Each row comes from the steps of one path. Every step used is in the known rows, and no mark comes twice. Write the path behind each row, first mark first.
(in the rows, 128 means zero)
Known rows:
x > l > u: [123 120 102 136 103 133 120 109 110 132 158 104  75 155 171 152 118 179
 153 178 135 136 170  89 108 122 103 112 151 115 115 159 164 102  88 143
 141 103 145 144 131 168]
y > w: [129 114 129 145 150 156 122 120 138 138 159 119 100 110 156 142 121 103
 127 123 126 125 136 131 136 130 109 126 137 128 128 125 152 143 124 125
 140 114  92 140 134 144]
e > g > l > p > r: [111 144 120 138 100 123 149 119 111 176 128  92  98 135 109 151 107 132
 162 150 182 112 175 124 103 102 161  99 159 110  56 183 126 157 124 150
 133 145 157 138 134 134]
u > l: [ 97 106 137 119 137 159  99 124 121 122 130 102 138  99 127 147 146 149
 138 113 162 114 130 123 125 122 135 125 130 123 139  97 140 119 128 120
 142 131 145 117 156 115]
x > l > p > r > w > y: [106 135 104 103 113 139 117 120 143 131 150 155  56 123 184 170 107 164
 159 148 110 101 199  88  66 122 106 112 152 106  88 174 188 164 106 118
 166  87  96 137 125 153]
x > r > p > l: [151 146 114 106 146 129 125  93 163 186 133 130  91 135 152 126 107 167
 156 130 131 127 150 118 127 125 123 132  96  96  82 170 150 165 103 111
 127 136 143 131  98 156]
g > y: [124 140 117 114 140 144 158 138 116 143 124 113 112 146 145 125 128 124
 124 142 125 107 172 132 128 132 116 143 119 132 112 148 123 151 116 159
 131 137 123 101 131 138]
e > d > r > x > l > u: [142 130  70 102 145  96 150 125 106  64 153  89   7 148 178 163  94 221
 100 233 156 107 155  48  96 136 140 122 157  87  77 150 190 113 106 147
 141  67 166 122 158 164]
u > l > p > r > w: [ 82  93 121 110 116 138  78 103 142 149 151 155 100  88 132 155 138 160
 140 112 143  92 179 114  96 139 164 104 163  91 108 142 169 163 141  87
 155 121 149 131 136 141]
p > r > g: [139 143  94 145 146 123 145 116 177 153 121 150 131 114 109 110 134 150
 140 106 138 126 134 137 136 122 167 133 131 119 102 165 157 151 122  72
 155 128 127 147 105 132]
x > r > d: [134 137  99 128 131 114 149  82 144 134 144 151 104 144 155 105 115 163
 149 125 128 121 137 124 109 117 126 141 129 125 104 157 168 139 125 128
 113 108 146 145 117 113]
e > g > y: [136 155 125 123 134 128 176 144 112 151 148  87 120 157 131 121 115 106
 116 152 163 113 172 110 130 121 154 136 109 136  79 145 133 160  98 163
 125 146 136  96 118 139]
d > r > x > l > p: [ 94 130 103  87 117 112 119 127 130 105 147 140   4 120 171 173 107 198
 118 190 133  90 192  89  84 156 119 136 154  82 107 174 151 120 133 160
 122  95 162 128 162 184]
p > r: [160 131 109 128 139 134 142 124 138 141 112 149 136 111 111 128 125 137
 155 122 118 118 136 149 129 114 142 127 142 114  97 153 123 132 122  98
 139 131 115 157 111 121]
d > r > p > l: [145 132 103  88 189 123 110 123 161 147 107 124  55 115 119 145 109 170
 110 145 152 133 143 113 130 159 149 142 104  89 104 153 127 148 128 109
 132 125 143 110 122 168]
g > y > w > q: [130 152 113 111 162 175 161 131 128 149 163  80  86 116 181 160 143 102
 144 153 116  66 194 124 140 133  65 126 134 127  96 141 142 182  96 153
 157 104  46 121 135 147]
y > w > r > g > l: [ 91 154 106 156 179 177 141  87 163 155 144  77  73 112 161 159 136 125
 152  91 170 103 159 136 144 108 101 118 156 139 102 149 162 186 130 128
 155  91  88 135 167 126]
e > d > r > p: [139 131  99  86 172 105 152 130 116  82 145 113  64 133 116 147 112 166
  79 158 157 111 115  84 103 138 182 135 118 127  87 147 146 144 147 148
 131  99 123 108 138 141]
x > l > p > r: [113 128 111 115  93 136 125 118 128 152 139 154  85 119 144 171 111 172
 184 146 115 114 185 127  67 100 110 123 155  97  96 201 140 134 115 137
 146 118 125 164 110 157]
u > l > p > r > g > y: [ 52 129  92  96 120 168 130 119 150 170 137 117 101 108 121 148 149 174
 141 117 155  86 198 131  94 132 168 137 144  97  86 190 156 182 123 114
 174 141 145 108 125 148]
r > x > l: [126 150 126 130 128 120 119 133 145 142 140 124  66 133 185 142 107 178
 133 145 128  91 166 101 116 142 106 139 114 119 129 128 184 119  97 127
 135 102 149 113 141 140]
x > l: [131 134 131 138 125 138 127 125 124 131 146 130 101 134 161 153 119 154
 152 142 134 126 156 113 112 105  94 131 128 133 134 140 148 109  99 145
 136 115 126 128 127 148]
g > e: [104 140 125 151 123 140 144 121 125 123 141 111 110 150 148 134 118 143
 133 126 129 104 183 158 143 137 121 126 132 136 106 142 117 141 131 139
 132 143 110 110 130 113]
l > u: [124 112 104 128 100 120 126 112 113 126 143 106 106 152 137 127 129 149
 133 168 133 140 141 103 128 144 140 104 153 110 110 147 139 123 117 125
 131 118 150 141 131 150]
e > g > l > u: [122 135 115 153 105 118 149 115  98 159 141  48  90 168 135 133 114 143
 140 181 196 137 163  87 138 124 156  88 153 130  74 143 147 133  97 156
 121 129 183 126 150 143]
e > d: [133 135 118 130 130 113 151 132 107  88 129 102 133 141 125 131 109 132
 105 140 145 126 104 101 105  99 145 130 120 134 113 122 150 143 135 141
 140 111 117 112 121 104]
e > g: [141 139 139 140 122 114 143 129 122 134 150  99 130 135 120 122 118 114
 127 135 168 135 128 105 129 118 163 121 113 129  97 126 137 132 115 136
 120 142 143 123 117 129]
e > d > r: [148 122  92 101 166 111 166 135 105  50 124 116  91 120 115 149 113 148
  96 175 156 128 104  99 109 104 153 134 145 119  98 125 124 127 152 154
 131 103 122 121 143 136]
e > g > y > w: [139 141 128 139 157 157 166 130 122 160 178  79  90 144 158 141 105  83
 116 146 170 110 177 112 143 124 132 133 117 133  79 140 153 176  93 164
 137 137  99 107 127 156]
g > y > w > r > p: [104 149 108  95 177 175 143 103 144 166 170  86  54 132 168 158 128 123
 129 100 127  67 196 128 123 148 109 132 119 135  77 179 149 208 117 161
 146  98  60 117 138 140]
u > l > p > r > g > e: [ 34 124 100 134  98 166 113 101 156 149 151 114  95 115 133 156 140 193
 157 102 157  82 210 150 106 135 171 118 157 100  82 186 149 170 143 100
 173 154 133 120 132 128]
g > r > x: [115 152 138 101 139 122 152 123 143 155 142 145  62 130 131 136 107 155
 141 139 142  69 174 117 142 172 135 123 128 101 106 146 147 149 122 127
 128 117 146 121 178 112]

Write each row's path:
[131 145 124 114 154 124  95 119 167 189 114 110  93 133 135 129 104 156
 119 110 138 131 143 113 124 153 142 139  83 108 118 147 155 161 106  98
 141 131 136 104 105 142] -> r > p > l
[ 70 153 139  90  90 128 139 116 128 162 169 145   9 139 166 179  96 190
 167 163 135  63 224  94  83 155 105 122 143  86 100 196 160 144 111 168
 135 108 157 124 176 143] -> g > r > x > l > p
[ 82 100 119 102 100 156  96 116 119 146 128 128 126  89 109 165 143 167
 165 121 145 105 154 133  86 116 151 114 160  87  97 153 133 138 143 113
 158 137 140 155 136 128] -> u > l > p > r
[ 66 106 100 104 107 143  86  96 138 148 125 132 104 103 122 141 130 194
 150  97 150  95 151 129  65 133 169 130 151  95 113 164 167 150 142 104
 157 111 151 148 134 103] -> u > l > p > r > d
[101 130 105 100  95 109 119 127 150 157 128 147  82 116 132 132 110 169
 140 134 107  81 169 124  97 162 157 120 147  75  82 175 148 158 136 101
 139 121 153 148 124 136] -> l > p > r > x
[146 147  94 103 169 103 157 145 122  64 140 110  32 125 168 160  93 194
  95 193 155  93 141  69  99 117 131 146 131 104  99 126 182 116 119 149
 138  77 143 113 155 146] -> e > d > r > x > l
[129 140  79 117 175 106 165 126 144  62 132 117  88 121 117 134 123 154
  81 152 173 134 102  91 121 116 181 141 139 118 102 144 158 143 150 126
 144  96 131 106 132 146] -> e > d > r > g
[ 89 160  99 160 134 121 166 116 141  98 150  90 100 168 151 123 110 157
  95 123 162 105 157 123 128 117 164 136 122 147  91 145 167 169 137 124
 157 125 109  83 120 103] -> r > g > e > d
[148 131  84 127 111 119 129 115 142 155 140 118  52 137 176 140 106 212
 158 175 119  98 189  98 115 137 128 108 148  89  80 171 196 119  77  91
 149  97 159 160 130 151] -> p > r > x > l > u
[130 149 116 105 123 119 134  89 138 212 159  79  47 166 118 147  89 172
 150 163 197 124 191  74 126 165 182 102 105  79  48 192 163 174  78 125
 138 137 170 114 130 155] -> e > g > r > p > l > u
[130 113  95 125 124 122 103 111 134 152 105  89 100 146 142 130 109 160
 137 170 135 155 146 109 127 137 122 118 133  80 110 146 148 139 101  94
 146 127 159 129 111 159] -> p > l > u
[135 127  99  91 186 125 137 127 144  72 126 148  63 110 150 141 127 130
  99 161 134 119 143  83 130 156 129 118 146 119 111 111 154 147 137 120
 131  84 108 110 161 148] -> d > r > w > y
[146 132  90 129 147 118 132 101 157 147 108 149 115 123 122 108 114 160
 139  94 126 117 134 142 103 128 157 140 131 121 110 157 161 143 123  87
 134 104 128 151 109  91] -> p > r > d
[110 141 112 147 126 127 165 128 104  84 142  83 104 164 149 140 104 148
 106 143 143  99 158 132 115 108 141 128 128 141  88 128 140 152 141 155
 148 130 100  92 126  94] -> g > e > d
[127 131  90 123 167 126 180 128  97  44 133  98  67 143 137 153 107 158
  99 178 154 102 158 124 122 113 145 131 150 125  73 142 115 142 155 164
 136 120 103 102 147 120] -> g > e > d > r
[114 120  83 109 151 158  89  73 162 178 149  66  46 129 165 162 113 162
 146 126 139 116 171 104 119 153 115 110 133  80  73 175 170 189 102  96
 163  88  94 146 122 159] -> y > w > r > p > l > u
[ 94 135 107 107 133 142 127 123 133 151 113 126  61 132 154 155 110 142
 149 140 129  93 191 107  93 134 123  95 169 115  84 157 166 185 128 125
 152  94 117 125 159 124] -> g > l > p > r > w > y
[ 57 112 104 114 102 152 100 106 157 155 136 131 120  89 110 149 150 180
 153 100 159 109 154 126  91 126 179 120 153  91 105 169 159 156 142  85
 172 135 152 134 126 141] -> u > l > p > r > g
[134 128 109  89 168 117 129 122 136 119 139 139  62 118 120 141 124 162
 102 141 144 116 140 111 123 161 167 132 126 121 108 152 121 135 142 139
 121 114 136 122 140 160] -> d > r > p
[ 98 155  97 122 139 137 143  94 169 121 133 117 126 116 125 130 152 143
 140  93 145 109 135 133 124 121 139 135 133 120 109 160 148 162 136 103
 145 103 108 136 128 120] -> w > r > g
[130 165 149 112 130 108 168 125 137 163 161 117  67 134 123 136 100 137
 135 148 182  78 177  95 141 160 171 117 111 103  72 143 157 155 108 136
 119 129 162 114 169 110] -> e > g > r > x
[108 134  73  91 168 176 120  87 152 186 152  50  30 148 175 161 108 158
 140 139 135  90 217 106 122 161 104 129 126  85  57 192 164 214  87 129
 164  95  88 120 125 166] -> g > y > w > r > p > l > u
[111 147 142  94 141 139 146 107 132 177 165 142  66 141 108 148 119 151
 146 114 147  88 171 116 125 166 155 117 115 126  96 176 135 160 122 148
 133 123 128 120 157 122] -> g > r > p
[111 147 115 108 109 128 151 104 122 157 172 120   9 156 175 161 101 204
 168 188 144  80 217  82 113 166 111 104 150  88  92 175 179 124  81 144
 138  90 169 135 179 146] -> g > r > x > l > u
[122 120 115 124 157 172 132  96 136 118 155 106 100  99 151 165 135 111
 149 106 124 106 141 140 132 115  90 122 149 118 103 140 132 161 135 132
 144  94  61 159 147 127] -> y > w > r
[126 151 136  95 158 140 129 104 158 204 127 128  57 132 115 154 100 161
 153 114 155 103 176 117 127 161 139 133  96  91  95 174 140 171 107 120
 144 131 133 106 137 134] -> g > r > p > l
[119 130  61 101 161 114 138 103 121 103 132  57  15 176 149 156  81 212
  92 199 167 117 188  90 117 153 173 120 129  86  47 173 150 169 126 132
 150 114 134  95 125 157] -> g > e > d > r > p > l > u
[129 151 142 160 133 127 153 131 111 156 126  69 112 147 126 133 111 117
 139 142 197 127 149 110 139 106 148 108 127 146  95 124 135 137 108 161
 120 139 158 110 150 123] -> e > g > l
[ 71 167  95 143 137 154 153  90 166 115 146 101 103 141 143 137 141 156
 143  90 145  86 189 160 140 127 131 134 138 133  87 171 135 176 139 117
 146 121  90 114 131 106] -> w > r > g > e
[112 149 112  98 134 123 131 117 151 119 127 109  99 117 143 136 135 156
 133 110 125  72 146 125 127 151 121 134 127 106 100 134 145 154 132 111
 129  93 123 135 150 103] -> w > r > x
[126 136  90 116 171 120 145 118 159  99 130 145  87 110 117 124 137 152
 100 138 157 138 129 113 138 143 162 139 142 118 121 151 137 128 146 113
 132 117 142 120 138 166] -> d > r > g
[105 153 105  98 173 169 152 121 149 139 153  84  52 119 187 147 119 126
 126 120 119  47 197 128 137 155  93 145 131 108  81 150 161 193 113 143
 146  91  82 120 157 127] -> g > y > w > r > x
[131 166  61 102 209 154 196 125 140  84 170  71  44 106 164 164 139 129
  97 183 162  69 169  85 132 121 121 139 146 117  71 157 177 197 123 156
 174  70  50  98 140 163] -> e > d > r > g > y > w > q
[109 112 110 116 110 112 108 108 148 152 150 183  87 111 129 133 114 141
 134 128 109 105 177 123  95 146 155 107 162  98  96 173 158 172 139  92
 138 116 135 143 108 156] -> l > p > r > w
[113 137 103 109 171 188 160 109 128 133 152  90  84 115 166 162 132 101
 141 122 124  78 185 145 129 119  81 139 142 126  87 160 128 186 118 161
 147  98  62 130 145 135] -> g > y > w > r
[ 41 142 103 135 131 172 124  80 152 158 159  86  52 121 160 174 132 134
 156 105 161  94 183 128 105 121 108 109 178 117  94 186 160 199 147 150
 155  89 104 136 166 145] -> y > w > r > g > l > p
[ 82 157 112 163 130 136 145 113 164 136 147 113  99 155 149 118 125 152
 120 111 142 108 182 149 149 146 148 132 127 142 107 154 143 159 130 109
 146 145 120 100 122 125] -> r > g > e
[ 94 127  90 111 101 114 115 101 144 154 122 158  91 134 125 126 110 170
 140 107 117 110 155 132  63 139 160 135 149  98 100 194 150 161 143 109
 143 110 137 155 105 115] -> l > p > r > d
[ 76 150  99 160 158 177 151  81 171 129 178  91  75 126 171 154 131 134
 140  86 141  81 193 162 151 134 112 126 148 134  85 167 153 195 135 115
 159 109  60 126 140 122] -> y > w > r > g > e
[ 75 142 127 108  80 113 103 127 136 144 158 129  45 140 183 159 101 189
 134 156 120  87 190  89  74 151 111 131 134  96 119 164 173 135 112 146
 136 107 159 118 142 164] -> r > x > l > p
[110 128 111 122 109 121 107 106 145 155 167 179  59 117 164 160 110 164
 158 137 112 104 206 108  79 121 119 113 160 105  99 189 183 151 112 110
 148 104 132 142 108 171] -> x > l > p > r > w
[ 50 149 113 142 104 125 123 115 144 170 131 103  78 149 140 140 125 150
 130 131 164 119 166 116 108 139 144 112 154 126 119 176 146 165 140 147
 141 123 162 107 149 152] -> r > g > l > p
[144 126  87 105 116 119 116  76 147 183 153 109  70 158 160 125 104 195
 158 168 132 137 164  93 126 145 131 111 120  79  61 189 165 158  90 111
 128 123 165 145 100 174] -> x > r > p > l > u
